Each row was made from one small tree. The marks that hang from a mark follow it in brackets, in the order of their numbers. Every link used is in the known rows. Write each row's tree.
In the rows, zero is written as 128.
Known rows:
q811(q148(q341 q929) q356): [136 125  91  78 137  79 160  90 113 118 135 204 150  82  72 116 112 137
 187]
q929(q262): [125 146 110 131 143 145 110 111 121 135 132 169 143  82 125 110 124 113
 127]
q502(q148(q631)): [142 146  99 156 108 104 107 154 155 147 127 148 140  99 138 126  99 130
 101]
q262(q266(q502)): [118 177 153 104 110 131 127  93 130  80 101 145 143  90 116 128 165 154
 136]
q262(q266): [133 157 145 116 126 127 134 125 125  97 129 144 140  91 124 127 151 161
 125]
q266(q502(q148(q341 q929)) q631): [150 142 110 132  95 105 131  92 153  94 113 194 195  78 102 125 143 132
 136]
q148(q341 q631 q929): [138 130  90 110 123  88 135 127 135 113 132 203 157  72 114 133 114 122
 126]
q631(q148): [113 167 121 106 132 154 102 135 141 133 152 135 159  76 130 109 119 138
 106]
q929(q262(q266(q631(q148)))): [102 179 135 152 113 163 104 105 150 105 123 155 161  41 136 120 177 110
 114]
q266(q502(q148(q341)) q631): [143 155 113 143 109 108 115 113 153  99 117 176 172  86 108 124 151 139
 124]
q929(q266): [129 150 131 102 125 131 124 122 110 134 163 173 112  96 131 103 114 143
 129]
q356(q262(q266(q631(q148)))): [105 158 164 117 124 172 109  96 168  81 124 145 137  41 134 129 184 157
 112]
q502(q148(q341 q631 q929(q262))): [156 131  61 170 110  96 133 127 157 131 133 211 177  69 119 123 111  98
 123]
q266(q502 q631(q148(q341))): [101 180 119 110 117 135  96 107 150  91 127 167 173  57 108 124 162 123
 119]
q262(q266(q502 q631(q148(q341)))): [105 192 139 120 105 132 115 100 154  62 115 163 171  50 110 134 196 140
 123]
q502(q148(q631 q929)): [149 138  97 143  99 101 126 135 159 144 122 166 163  89 134 126  93 124
 110]
q811(q148): [136 148 125 104 143 125 121 114 115 134 130 160 129  98 122 118 110 158
 155]
q356(q262(q266(q631(q148(q929))))): [112 146 161 106 113 168 128  74 170  78 122 163 163  33 133 128 180 150
 122]
q502(q148(q341 q631 q929(q266))): [159 135  82 141  97  84 147 137 149 128 164 215 144  84 126 114  98 128
 125]
q148(q631 q929(q262 q266)): [117 145  98 132 103 120 125  95 126 143 137 213 123  63 141 109 104  82
 138]
q356(q262(q266(q502 q631(q148)))): [ 90 181 175 104 111 175 101  66 173  64  98 145 139  42 126 131 198 148
 124]
q262(q266(q502(q148(q341)) q631)): [148 166 132 152  98 104 130 109 155  68 107 170 167  85 105 134 182 154
 126]

Which tree is each row?
[124 125 145  76 127 117 164  49 135  93 108 182 118  69  91 126 149 163
 191] : q811(q148(q929) q356(q262(q266)))
[138 134  95 108 113  89 142 122 127 116 158 224 130  72 119 120 109 120
 136] : q148(q341 q631 q929(q266))
[125 133 168 119 132 148 121  90 148  79 110 159 120  59 127 135 185 165
 124] : q356(q262(q266(q631)))
[127 167 109 142  93 107  99 125 161 130 100 147 143 100 129 130 113 121
 113] : q266(q502(q148(q631)))
[114 175 112  81 104 134 135  87 140  95 164 202 165  62 112 101 131 130
 141] : q631(q148(q341 q929(q266(q502))))
[117 136 145  88 141 120 147  69 133  96 111 162  96  79  93 128 154 169
 182] : q811(q148 q356(q262(q266)))
[116 149 124 144 118 141 107  96 118 134 143 198 118  65 137 102 139  97
 135] : q929(q262 q266(q631))
[ 90 177 125 119  99 165  97  59 154 112 100 180 192  37 127 112 152  78
 133] : q266(q502 q631(q148(q929(q262))))
[ 98 170 135 131 103 145  99  65 123 117 114 198 123  65 130 106 151  89
 147] : q929(q262 q266(q502 q631))
[146 149  85 131  92  85 132 115 162 106 111 194 177  85 109 132 117 124
 128] : q266(q502(q148(q341 q631 q929)))
[131 148  97  93 133 132 133 125 142 107 164 179 192  64 110 112 124 139
 118] : q631(q148(q341 q929))
[124 149 129  95 100 110 137  70 123  89 132 226 151  65 106 115 149 121
 154] : q148(q341 q929(q266(q502 q631)))
[110 174 165 120 103 127 116  85 136  77  86 152 145  76 119 136 184 141
 133] : q262(q266(q502 q631))
[128 159  92 157  84 117 114  87 163 132  92 185 171  73 129 122 112  86
 130] : q266(q502(q148(q631 q929(q262))))
[127 137  95  93 148  81 141 112 109 121 140 186 126  93  73 117 118 143
 176] : q811(q148(q341) q356)
[126 142 140 142 109 134 134  76 130  96 105 190 166  53 126 124 170 109
 139] : q148(q929(q262(q266(q631))))
[135 129 101 130 121 122 138  82 118 108 152 244 151  50 115 103 144  97
 150] : q148(q341 q929(q262 q266(q631)))
[156 141  79 157 119  85 120 164 154 127 142 174 147  94 119 130 108 136
 106] : q502(q148(q341 q631))
[136 170 127 125  94 127 121 106 136 128 142 164 132 108 129 100 116 143
 131] : q929(q266(q502(q148)))
[132 180 130 151  82 103 118 121 165 100  92 143 141  95 132 141 146 140
 117] : q262(q266(q502(q148(q631))))
[128 163 141 141  95 125 119  94 184  86  89 151 122  79 132 141 159 156
 122] : q356(q262(q266(q502(q148(q631)))))
[119 158 139  81  99 130 137  71 120 109 132 189 140  87 122 107 119 129
 151] : q148(q929(q266(q502)))
[ 91 200 162 115  95 152 102  91 155  81 100 134 160  56 129 130 185 133
 118] : q262(q266(q502 q631(q148)))
[140 157 153 126 108 148 133  85 169  77 105 144 137  91 121 126 167 179
 131] : q356(q262(q266(q502(q148))))
[139 162  87 144 104  87 112 134 160 111 116 175 151  94 111 133 122 131
 118] : q266(q502(q148(q341 q631)))
